Each row was made from one path, in order. Every step used is in the known rows, and no mark comes twice. Write each row's path.
In the rows, 128 means zero.
Known rows
pevi > zagu > rofemab: [150 119 170 146 135 143 111 111 135 114 125 163 102 147  99 150 116 183
 140 140 141 125 166  98 153 136 114 168  86 130 163  96 116 144 145 121
 145 127 131 142 145 101  79 129]
zagu > rofemab > fegeb > rula > nevedu: [134 144 165 137 129 122 127 110 130 142 125 177 121 203  90 168 127 120
  51 104 148  93 150  97 192 129 168 176  86  98 174 106 162 163 140  78
 181 123 101 132 139 122 122  83]
fegeb > rula: [140 119 136 124 131 125 111 126 114 158 158 131 110 171  90 165 136 131
 102 137 136 121 105  98 142 138 171 158 119 100 167 116 130 143 159 123
 161 114 122 130 115 118  95 102]
vanuk > vele > tedo: [143 121 168 103 126 143 124 126 137 117 119 142  81 190  95 126  99 135
 136 150 129 126 131  99  96 138 177 150 114  74 173 162 111 169 147 140
 141 114 114 141  87 103 107 120]
vanuk > vele > rofemab > fegeb > rula > nevedu > fivuv: [162 118 189 104 140 139 141 119 139 142 110 178 120 221  26 154 102  94
  76 129 121 103 132  88 201 149 215 161 148  69 166 151  98 145 165 104
 172  99 105 130 119 130 110  83]
rofemab > fegeb > teto > vele: [157 119 163 105 138 131 155 106  98 136 109 136  89 153  77 115 108 108
  84 100 107 157  92 137 121 144 183 159 100  82 171  66 115 157 155 104
 124 136 144 123 165 157 109 102]
vopa > vanuk > vele > filan: [161 123 120  89 129 148 147 142  97 120 112 100  94 168  37 102 133 155
 155 151 123 152 184  97  81 154 169 194 133 107 174 136 127 184 145 102
 141 110 123 133 113 127 113 132]
fegeb > teto > nevedu > rula: [154  82 152  93 163 118 146 125 114 134 174 103 130 136  86 126 144 100
  99 126 136 100 107 118 172 151 188 204  75 106 148 127 115 115 110 107
 147 135 116 151 119  88  90  89]
muren > vele: [135 136 152 135 132 135 118 125 158 101 136 125  85 148  65 132 131 116
 139 140 116 140 117  99 102 152 171 143 119  93 139 116 124 121 153 128
 137 124 131 147 115 155 109 120]
muren > vele > rofemab: [146 129 154 134 143 138 108 142 176 133 131 166  70 149  40 117  98 124
 132 150 124 154 149  84 125 145 157 142 130  86 133 128 126 125 166 130
 123 115 136 147 118 139 128 112]
rofemab > fegeb: [145 148 151 121 125 116 137  92 119 149  98 142 102 141 105 133 124 119
  84 106 130 127 145 112 145 138 168 149 122 110 142 113 140 147 147 105
 141 140 128 132 138 135 125 103]
zagu > filan: [146 129 144 123 111 123 104 130 152 135 117 133 105 142  86 165 148 152
 112 111 128 115 145 102 127 140 139 168 129 111 158 128 163 140 128 146
 146 140 136 150 118 134 126 143]
vopa > vanuk > vele: [142 135 107  98 126 149 144 128  95  96 123  95  92 161  60 123 137 143
 161 129 124 132 158 122  80 152 180 164 122 104 179 124 110 155 154  94
 134 130 116 138 120 106 104 136]
vanuk > vele > rofemab > fegeb > teto > nevedu: [167 116 163  83 143 127 176 109  90 135 107 163 100 159  42  99  94 108
 104 108 122 142 177 110 187 129 192 179  96  65 146  95 125 128 133  70
 144 112 126 133 148 100 134  80]
muren > vele > rofemab > zagu > filan: [155 115 155 123 115 128 118 139 187 158 118 176 112 158  37 154 122 161
 147 140 120 144 151  32 145 127 109 175 136  82 155 104 125 127 149 139
 147 106 156 146 134 176 131 127]
tedo > vele: [146 124 126 152 144 147 105 127 125 111 132 127  91 124  81 149 124 128
 127 151 129 109 126 113  93 134 172 135 129  97 130 138 121 143 159 142
 141 128 115 124 137 153 114 115]
vele > zukig > zagu > rofemab > fegeb > rula > nevedu: [159 147 168 140 118 119 137  77 141 180 139 183 141 194 103 146 118 150
  50 120 152  81 139  99 219 131 153 194  84  75 220 118 126 160 172  81
 199  86 100 148 119 170 128  72]
vanuk > vele > filan: [156 122 152 108 122 148 130 135 128 123 107 117  99 158  50 120 117 146
 134 161 121 144 169 101 102 138 175 176 139  90 164 146 120 162 135 139
 139 104 125 136 105 148 112 131]
pevi > zagu > rofemab > fegeb > teto: [169 112 191 127 141 134 145  94 109 135  93 174 114 137 109 137 124 178
 101 118 134 144 152  96 170 140 124 191  69 123 181  45 124 163 137  78
 136 128 165 125 190 142  83 103]
tedo > vele > rofemab > zagu: [167 118 136 149 157 145 112 124 127 164 126 159 103 135  58 139  99 161
 137 165 138 125 145  66 136 112 134 148 134  93 131 127  89 146 159 141
 148 106 141 121 148 167 125 107]
teto > nevedu > rula: [140 102 144 105 139 115 135 129 132 123 169 115 121 142  87 138 138  92
 108 123 144  89 133 111 170 151 184 186  92 111 132 167 117 111 128 120
 155 136  85 152 102  66 110 100]
pevi > zagu: [157 115 154 117 134 128 109 104 136 117 138 132 110 147 110 152 131 154
 141 148 130 130 141  91 136 149 142 162 109 131 146 107 105 135 139 123
 142 122 139 138 140 129  81 122]
muren > vele > rofemab > zagu > vanuk: [166 121 154 121 145 136 100 123 154 158 140 157  80 175  48 123  92 166
 152 142 136 174 136  56 137 136 139 177 133  95 153 103  92 119 142 117
 153 106 148 146 136 163 129 111]
vanuk > vele > zukig > vopa > filan: [159 147 151 120 100 158 149 114 167 120 112 143 113 154  85  98 103 105
 130 171  92 108 198 113  95 146 162 188 154  80 207 116 144 135 141 172
 123 109 114 143  96 126 110 155]
zagu > vanuk > vele: [151 131 138 112 125 151 101 115 116 106 134 118  77 181  73 139 118 147
 148 120 121 143 133 137 102 149 187 167 123 101 171 119 112 135 143 119
 153 124 115 143 118 116 110 133]
muren > vele > zukig > zagu: [157 135 150 145 119 132 128  96 177 137 155 133 104 145  81 108 120 143
 130 165 125 135 109 108 125 156 155 162 117  68 176 126  87 114 180 135
 154  81 120 161  93 206 116 107]
vele > rofemab > fegeb > teto > nevedu > rula: [172  92 162  83 163 109 160 126 109 176 137 162 118 135  61 112  99  93
  71 103 138 123 158  96 221 143 189 206  87  94 141 129 125 134 131  77
 144 124 121 136 139  87 128  58]
rula > nevedu: [145 150 153 119 146 128 105 100 146 105 140 129 118 176  95 141 145 108
 101 119 146  76 139 116 145 140 175 159 102 110 130 142 151 142 107 123
 157 132 117 162 111 140 120 117]
teto > fegeb > rula > nevedu > fivuv: [142 126 186 106 142 115 131 120 134 128 164 157 128 213  74 188 130  99
  58 129 119  71  81 127 164 150 210 169 116  97 148 147 124 119 145 129
 182 132  96 130 108 127  77  90]
zukig > vopa: [146 152 147 136 118 140  95  87 157 132 162 137 108 153  86 125 126 124
 100 134 120 105 151 109  98 149 168 139 124 115 136 129 154 119 137 162
 143 143 118 151 119 115 134 144]
zagu > vanuk > vele > zukig > vopa: [171 158 146 106 114 158  98 100 160 109 157 153  81 196  87  97  85 147
 133 144 112 129 164 126  81 166 187 177 132  74 191 120 134 111 147 162
 158 116 103 160 103 123 133 139]
zagu > rofemab > fegeb > teto > vele > zukig > vopa: [172 146 187 131 131 152 152  96 137 131 118 195  89 159  80  79  75 146
  59 119 100 141 144 141 114 149 163 170  80  63 201  60 147 139 163 133
 124 133 125 145 153 141 136 122]

Write each row's path
[158 157 146 117 109 157 123  98 163 102 141 150 105 172  87  98  94 124
 119 163 106 119 162 115  87 160 179 158 131  66 180 127 126 117 150 169
 145 106 109 155  95 130 127 140]  vanuk > vele > zukig > vopa
[152 125 176 130 139 143 159 115 100 126  96 163  85 142  62 118 100 143
  79  96 115 159 115 142 139 133 161 164  68  85 189  64 127 161 161  94
 125 143 137 128 169 142 109 118]  zagu > rofemab > fegeb > teto > vele
[154 109 159 110 108 123 100 115 167 121 121 140 122 145  95 183 146 165
 140 131 128 121 158  82 134 154 123 182 118 123 166  95 135 138 138 146
 154 123 144 138 144 135  96 133]  pevi > zagu > filan
[180 113 135 138 158 151  86 124 122 179 142 161  80 156  57 138  93 182
 140 150 139 137 139  70 134 118 138 172 138  97 141 122  97 142 151 130
 158 113 138 123 154 163 133 103]  tedo > vele > rofemab > zagu > vanuk
[165 129 113  92  92 152 129 118 144 150 132 157 137 178  19 129 110 180
 156 136 112 122 207  49  95 142 126 192 153  90 190 109 130 144 149 135
 153 117 138 140 142 112 151 163]  zukig > vopa > vanuk > vele > rofemab > zagu > filan
[160 124 143 108 124 144 117 101 110 128 129 116 103 191  83 142 118 163
 161 130 127 150 124  90 112 133 157 184 126  93 177 100  79 133 126 115
 162 115 132 137 135 142 103 132]  rofemab > zagu > vanuk > vele
[159 148 150 123 118 149 118  96 166 113 164 155  85 162  75  93  79 121
 104 154 110 125 133 139  76 158 174 145 122  67 175 122 127 111 178 184
 130 127  97 157 102 125 132 142]  teto > vele > zukig > vopa
[168 129 141 115 107 137 116  85 119 192 110 158  92 180  45 132  86 161
 117 109 126 152 170 117 168 136 178 175 142  82 184 129  75 152 183  81
 166  97 116 128 134 159 146 101]  zukig > zagu > vanuk > vele > rofemab > fegeb
[157 121 141 102 111 132 108  85 130 185 147 164 129 242  37 160 102 136
  79 115 142 120 143  95 203 138 201 190 130  60 203 129  85 162 175  74
 200  77  97 119 131 173 139  69]  zukig > zagu > vanuk > vele > rofemab > fegeb > rula > nevedu
[172 101 190 130 121 146 151 105 102 186  97 150 109 146  39 115 109 181
  71 121 118 163 129 124 149 123 147 193  89  79 202  82  96 189 173 103
 135 105 145 125 158 204 123 111]  zukig > zagu > rofemab > fegeb > teto > vele > filan
[172 120 144 121 124 142 111  89 139 157 164 125  72 172  75 114  93 174
 127 129 130 139  92 158 124 155 164 179 119  68 208 121  67 123 189 145
 155 109 106 158 104 173 116 118]  teto > vele > zukig > zagu > vanuk
[159 131 160 154 113 154 136  99 141 138 118 147 103 161  79 116 101 183
 134 150 129 122 151 135 148 128 140 171  90  61 212 132  80 141 177 129
 160  85 105 161  90 156  94 136]  vanuk > vele > zukig > zagu > rofemab
[164 144 112  97 132 148 165 124 108 101 127 114  85 167  77  89 117 146
 163 143 130 136 168 124  86 162 172 183 122  84 199 121 115 151 156  97
 138 103 111 154 101 115 100 128]  vopa > vanuk > vele > zukig
[170 160 114 108 128 140 130  96 140 131 161 137  95 163  91  80 113 148
 122 143 131 112 174 115  73 166 154 175 123 109 168 127 158 127 146 135
 136 128 112 164 106 107 142 136]  vele > zukig > vopa > vanuk
[189  99 201  83 159 133 164 111  99 131 106 156  75 180  19 102  92 137
 107  96 123 146 139 121 197 151 212 196 124  79 138 113 102 104 137  82
 159 127 128 143 149 101 133  88]  zagu > vanuk > vele > rofemab > fegeb > teto > nevedu > fivuv
[172 141 149 105 134 148 113 114 125 113 131 136  66 189  90 109  95 154
 146 139 128 144 140 130 105 158 180 187 126  75 194 122 112 127 148 133
 149 106 110 156  96 131 104 121]  zagu > vanuk > vele > zukig
[170 103 161 115 171 146 129 137 115 148 136 153  72 148  34 105  78 140
 107 132 115 155 109 127 134 133 163 153  98  75 163  93 101 143 154 124
 110 129 151 138 138 132 101 117]  fegeb > teto > vele > rofemab
[156 120 138 122 110 145  97  82 118 143 143 101  98 181  68 149 123 169
 148 130 125 138 118 134 118 142 180 170 122  91 192 133  72 135 167 111
 168 106 114 141 113 157 117 134]  zukig > zagu > vanuk > vele
[166 113 135 123 124 150  94  98 132 173 140 135  86 184  37 134  90 178
 144 134 139 142 149 119 155 138 167 172 133  83 184 143  62 139 178 111
 162  96 122 145 113 147 127 117]  zukig > zagu > vanuk > vele > rofemab
[155 126 161 136  94 124 113 111 193 136 134 139 113 145  72 143 144 161
 130 148 122 129 117  98 120 158 145 183 129  59 194 118 113 113 170 152
 164  86 123 164  98 222 129 122]  muren > vele > zukig > zagu > filan
[162 134 124 135 118 156 155 110 114 129 125 129  97 167  69  99 118 203
 156 142 138 126 170 136 118 145 135 184  96  83 230 131  83 158 186  99
 158  90 104 159 101 136 108 140]  vopa > vanuk > vele > zukig > zagu > rofemab
[188  93 159 100 171 148 116 121 103 181 148 146  78 181  42 117  81 177
 129 126 127 171  94  97 148 126 142 190  99  81 183  67  76 139 135 112
 138 119 162 142 160 152 108 116]  fegeb > teto > vele > rofemab > zagu > vanuk
[158 128 145 116 133 116 126 122 119 203 116 187 100 167  70 146  93 133
  70 126 142 145 152  73 191 132 168 162 137  87 168 110 131 155 177  92
 156 108 123 114 138 115 128  70]  vele > rofemab > fegeb > rula
[178 111 150  95 126 147 120 117 116 152 120 118 108 188  62 126 112 181
 153 151 126 164 152  72 107 133 149 216 147  95 178 110  96 163 120 133
 166  96 137 135 125 162 112 129]  rofemab > zagu > vanuk > vele > filan
[176 119 150 129 167 141 124 125 111 163  97 170  86 121  60 114  95 136
  88 135 124 142 144 101 140 125 174 156 118  76 139 102 132 169 157 103
 123 116 153 107 171 181 136  77]  tedo > vele > rofemab > fegeb > teto
[162 121 141 119 137 142 142 114 118 157 112 157 113 173  53 129  88 152
 150 151 127 142 164  70 150 119 140 162 134  82 160 125  80 140 143 121
 150  98 137 137 124 131 101 125]  vanuk > vele > rofemab > zagu
[184 108 206 101 167 115 168 102 110 149 108 160  99 139  42  94 114 123
  76 101 131 126 136 113 222 137 186 176 111  97 108 118 131 104 130  99
 143 136 139 150 147  98 134  81]  vele > rofemab > fegeb > teto > nevedu > fivuv
[169 110 144 112 106 148 103 109 122 167 131 103 105 178  48 136 120 189
 136 149 130 147 144 113 114 144 175 206 144  92 188 140  83 165 155 127
 169  89 121 138 108 183 125 128]  zukig > zagu > vanuk > vele > filan
[179 125 142 116 152 130  94 107 127 194 141 159  88 175  72 131  92 188
 134 125 152 145 143  73 167 121 123 185 126 115 149 116  97 136 130 116
 153 122 146 152 137 123 123 117]  vele > rofemab > zagu > vanuk
[172 116 163  87 119 138 117 105 132 146 103 179  74 185  64 136  70 162
 141 128 129 169 190  85 160 157 165 184 136  98 180  93  83 150 163  91
 147 102 127 114 162 120 115  99]  pevi > zagu > vanuk > vele > rofemab > fegeb
[169 124 182 125 120 130 189  77  96 137 113 160 123 155  77  89 111 161
  99 116 131 126 153 136 196 129 164 204  56  52 199  89 104 132 155  73
 177  85 106 152 131 147 124  90]  vanuk > vele > zukig > zagu > rofemab > fegeb > teto > nevedu
